Each row was made from one path, in order. Every step used is in the known rows, and no mark comes twice. Write each row's path.
In the rows, zero is written as 128.
Known rows
X-Z: [117, 117, 116, 105, 174, 125, 138, 126, 131, 132, 118, 136, 115, 119, 138,
 116, 139, 131, 135, 118, 126]
S-R-X-Z: [131, 123, 121, 119, 184, 132, 143, 141, 125, 128,  96, 153, 120, 139, 149,
 133, 129, 119, 114, 122, 131]
R-X-K-S-Z-L: [ 88, 118, 114, 155, 110, 153, 148, 120, 147,  86, 162, 130, 144, 138, 130,
  96, 124, 126, 136, 112, 136]
X-K-L-Z-S: [176, 129, 107, 139, 108, 137, 145, 116, 154, 138, 126, 135, 108, 128, 130,
 141, 147, 108, 126, 117, 192]
K-S: [119, 128, 124, 130, 128, 128, 123, 132, 127, 122, 139, 131, 116, 114, 135,
 135, 136, 136, 132, 125, 118]
U-X-Z-S: [130,  93, 110, 108, 184, 117, 136, 142, 105, 142, 108, 143, 138, 105, 151,
 103, 147, 118, 132, 136, 135]
L-Z-S: [169, 128, 122, 146, 145, 122, 123, 146, 139, 146, 108, 134, 111, 102, 146,
 144, 143, 113, 123, 128, 164]
L-Z-X-K-S: [147, 147, 112, 111, 111, 150, 117, 139, 130, 110, 161, 132, 120, 104, 143,
 135, 138, 148, 124, 122, 187]
K-X-Z: [102, 119, 108, 103, 160, 120, 104, 125, 138, 119, 110, 129, 113, 100, 146,
 108, 155, 136, 131, 118, 109]
Z-S-R: [161, 117, 122, 152, 162, 112, 118, 161, 111, 146,  89, 159, 104, 116, 141,
 152, 128, 106, 117, 129, 158]
R-X-K: [124, 117, 113, 136, 132, 149, 148, 127, 140, 113, 121, 147, 130, 132, 130,
 115, 117, 130, 126, 116, 151]
K-X-Z-L: [100, 130, 104, 113, 165, 119, 111, 114, 150, 106, 127, 117,  92, 107, 136,
 109, 152, 137, 140, 114,  90]
K-S-R: [133, 142, 124, 128, 134, 123, 115, 150, 115, 124, 129, 147, 103, 122, 140,
 159, 132, 127, 116, 128, 120]
Z-S-U-X-K: [147, 107, 121, 140, 137, 130, 140, 152, 107, 126, 115, 171, 143,  98, 146,
  76, 127, 123, 143, 129, 175]
X-Z-S: [135,  97, 116, 129, 178, 121, 135, 141, 121, 139, 111, 139, 124, 114, 143,
 114, 141, 114, 132, 124, 153]
L-Z: [150, 153, 123, 122, 138, 127, 129, 125, 148, 141, 116, 132, 100, 106, 141,
 144, 142, 127, 127, 123, 140]
R-X: [128, 118, 122, 138, 159, 134, 139, 130, 134, 130,  99, 140, 121, 122, 140,
 119, 125, 129, 127, 123, 130]
R-X-Z-L: [114, 122, 116, 123, 185, 134, 154, 120, 144, 112, 127, 124, 113, 133, 140,
 106, 133, 128, 137, 114, 105]
R-X-K-S: [115, 114, 110, 138, 111, 152, 139, 130, 134,  99, 148, 140, 143, 128, 135,
 119, 122, 136, 126, 117, 141]
Z-X-K-S-U: [137, 134, 132, 132, 119, 147, 120, 150, 112,  98, 149, 156, 129, 106, 149,
  87, 124, 151, 143, 118, 189]
R-X-Z-S-U: [147,  96, 137, 158, 182, 137, 146, 149, 123, 124,  90, 158, 149, 121, 164,
  78, 133, 111, 139, 124, 165]
X-K-S-R: [131, 140, 112, 127, 109, 137, 122, 144, 118, 113, 148, 156, 116, 129, 130,
 152, 124, 128, 115, 118, 142]
R-X-Z: [115, 108, 117, 116, 179, 140, 152, 124, 136, 125, 108, 138, 132, 130, 145,
 107, 134, 127, 134, 121, 128]
K-S-Z-L: [ 93, 134, 122, 142, 131, 125, 128, 123, 137, 106, 153, 121, 114, 119, 130,
 107, 137, 126, 143, 121, 112]
U-X: [119, 124, 113, 105, 161, 117, 133, 130, 110, 139, 110, 143, 117, 100, 138,
 115, 138, 139, 139, 129, 118]
K-X-Z-S: [118,  94, 107, 131, 162, 116, 101, 137, 131, 125, 101, 133, 123,  97, 150,
 108, 157, 121, 125, 123, 136]

Write each row's path
[191, 140, 127, 154, 105, 140, 150, 125, 145, 128, 119, 150, 112, 114, 143,
 112, 146, 109, 138, 115, 203] : X-K-L-Z-S-U
[171, 132, 123, 138, 121, 137, 137, 148, 125, 129, 120, 164, 135,  93, 155,
  93, 138, 120, 136, 127, 185] : L-Z-S-U-X-K
[115, 131, 112, 110, 178, 122, 148, 121, 143, 120, 134, 123,  95, 124, 128,
 113, 136, 127, 144, 115, 108] : X-Z-L
[104, 120, 126, 130, 142, 131, 110, 139, 113, 117, 133, 133, 134, 106, 145,
 100, 141, 137, 139, 126, 168] : K-S-Z-X
[181, 132, 117, 142, 135, 123, 137, 119, 146, 150, 104, 124,  97, 118, 138,
 146, 156, 107, 129, 124, 170] : K-L-Z-S
[141, 120, 108, 128, 127, 150, 161, 104, 145, 118, 120, 139, 119, 144, 127,
 118, 131, 127, 132, 110, 158] : R-X-K-L
[100, 131, 120, 141, 150, 121, 140, 119, 145, 121, 124, 129, 102, 120, 126,
 106, 133, 120, 149, 116, 126] : S-Z-L
[127, 123, 134, 152, 109, 156, 143, 140, 131,  93, 143, 159, 149, 125, 149,
  89, 118, 134, 135, 118, 153] : R-X-K-S-U
[123, 133, 133, 125, 136, 127, 125, 144, 106, 115, 134, 152, 133,  96, 154,
  88, 139, 139, 145, 135, 116] : K-S-U-X
[153, 145, 109, 110, 134, 145, 125, 133, 139, 127, 134, 138, 111, 109, 139,
 131, 134, 143, 126, 118, 198] : L-Z-X-K
[110, 117, 111,  86, 181, 124, 141, 124, 114, 136, 120, 139, 129, 106, 140,
 102, 148, 135, 139, 128, 113] : U-X-Z
[171, 150, 117, 111, 150, 133, 128, 116, 140, 142, 115, 121,  84, 114, 142,
 138, 155, 137, 132, 119, 181] : K-L-Z-X
[164, 154, 119, 116, 132, 127, 142, 102, 156, 142, 115, 122,  87, 121, 136,
 149, 154, 123, 132, 120, 142] : K-L-Z
[159, 161, 115, 114, 119, 147, 111, 152, 122, 111, 150, 148, 107, 111, 145,
 161, 134, 141, 108, 122, 187] : L-Z-X-K-S-R
[180, 134, 126, 163, 155, 131, 128, 156, 134, 142,  82, 152, 116, 120, 161,
 164, 135, 104, 103, 133, 166] : L-Z-S-R-X
[164, 111, 117, 138, 127, 132, 150, 125, 115, 130, 113, 160, 130, 116, 139,
  79, 139, 118, 149, 121, 177] : Z-S-U-X-K-L
[150, 109, 117, 129, 182, 114, 128, 155, 113, 142,  99, 157, 112, 123, 148,
 143, 135, 106, 118, 126, 155] : X-Z-S-R
[159, 141, 110, 126, 112, 156, 159,  97, 162, 123, 124, 129, 113, 139, 135,
 135, 143, 121, 125, 111, 166] : R-X-K-L-Z
[142, 103, 112, 112, 189, 113, 130, 156,  97, 145,  97, 159, 127, 112, 152,
 127, 141, 112, 120, 134, 142] : U-X-Z-S-R
[111, 128, 104,  94, 186, 119, 150, 119, 125, 125, 133, 128, 108, 112, 136,
  99, 144, 135, 146, 121,  93] : U-X-Z-L
[113, 123, 104, 106, 114, 139, 133, 131, 112, 110, 162, 142, 139, 102, 132,
 111, 134, 143, 131, 125, 122] : U-X-K-S
[133,  86, 118, 143, 182, 132, 144, 144, 128, 132,  97, 140, 142, 129, 153,
 106, 133, 113, 125, 126, 149] : R-X-Z-S
[108, 118, 125, 124, 165, 124, 119, 135, 116, 132, 106, 141, 120, 112, 140,
  98, 134, 136, 140, 122, 182] : S-Z-X
[139, 130, 117, 136, 137, 143, 139, 142, 127, 119, 107, 163, 119, 138, 136,
 140, 114, 123, 115, 114, 154] : S-R-X-K
[120, 118, 112, 120, 129, 140, 140, 106, 127, 124, 125, 138, 115, 128, 126,
  93, 141, 131, 144, 111, 208] : S-Z-X-K-L
[151, 110, 132, 149, 164, 117, 130, 158, 106, 137,  95, 163, 134,  95, 152,
  84, 137, 120, 145, 136, 154] : Z-S-U-X
[ 91, 119, 116, 131,  94, 142, 131, 125, 132, 105, 158, 140, 143, 119, 126,
 104, 131, 126, 134, 116, 158] : X-K-S-Z
[138, 139, 113, 116, 128, 139, 112, 154, 106, 109, 145, 156, 112, 121, 138,
 143, 123, 144, 117, 122, 179] : Z-X-K-S-R
[160, 152, 112, 112, 104, 147, 148,  98, 160, 131, 136, 129,  97, 129, 126,
 143, 147, 124, 132, 111, 168] : X-K-L-Z
[158, 157, 133, 127, 108, 153, 118, 146, 131, 102, 156, 149, 125, 101, 156,
 104, 137, 145, 134, 121, 197] : L-Z-X-K-S-U
[124, 122, 123, 119, 161, 141, 134, 146, 120, 109, 122, 145, 134, 139, 151,
 138, 135, 124, 111, 124, 118] : K-S-R-X-Z
[177, 118, 110, 151, 116, 150, 155, 119, 154, 131, 115, 134, 123, 132, 140,
 135, 142, 108, 118, 116, 191] : R-X-K-L-Z-S
[133, 131, 128, 143, 142, 132, 124, 149, 117, 114, 114, 149, 120, 132, 147,
 149, 125, 126, 111, 129, 120] : K-S-R-X
[191, 141, 112, 139, 113, 130, 137, 129, 137, 141, 115, 149,  94, 132, 134,
 164, 144, 105, 115, 117, 191] : X-K-L-Z-S-R
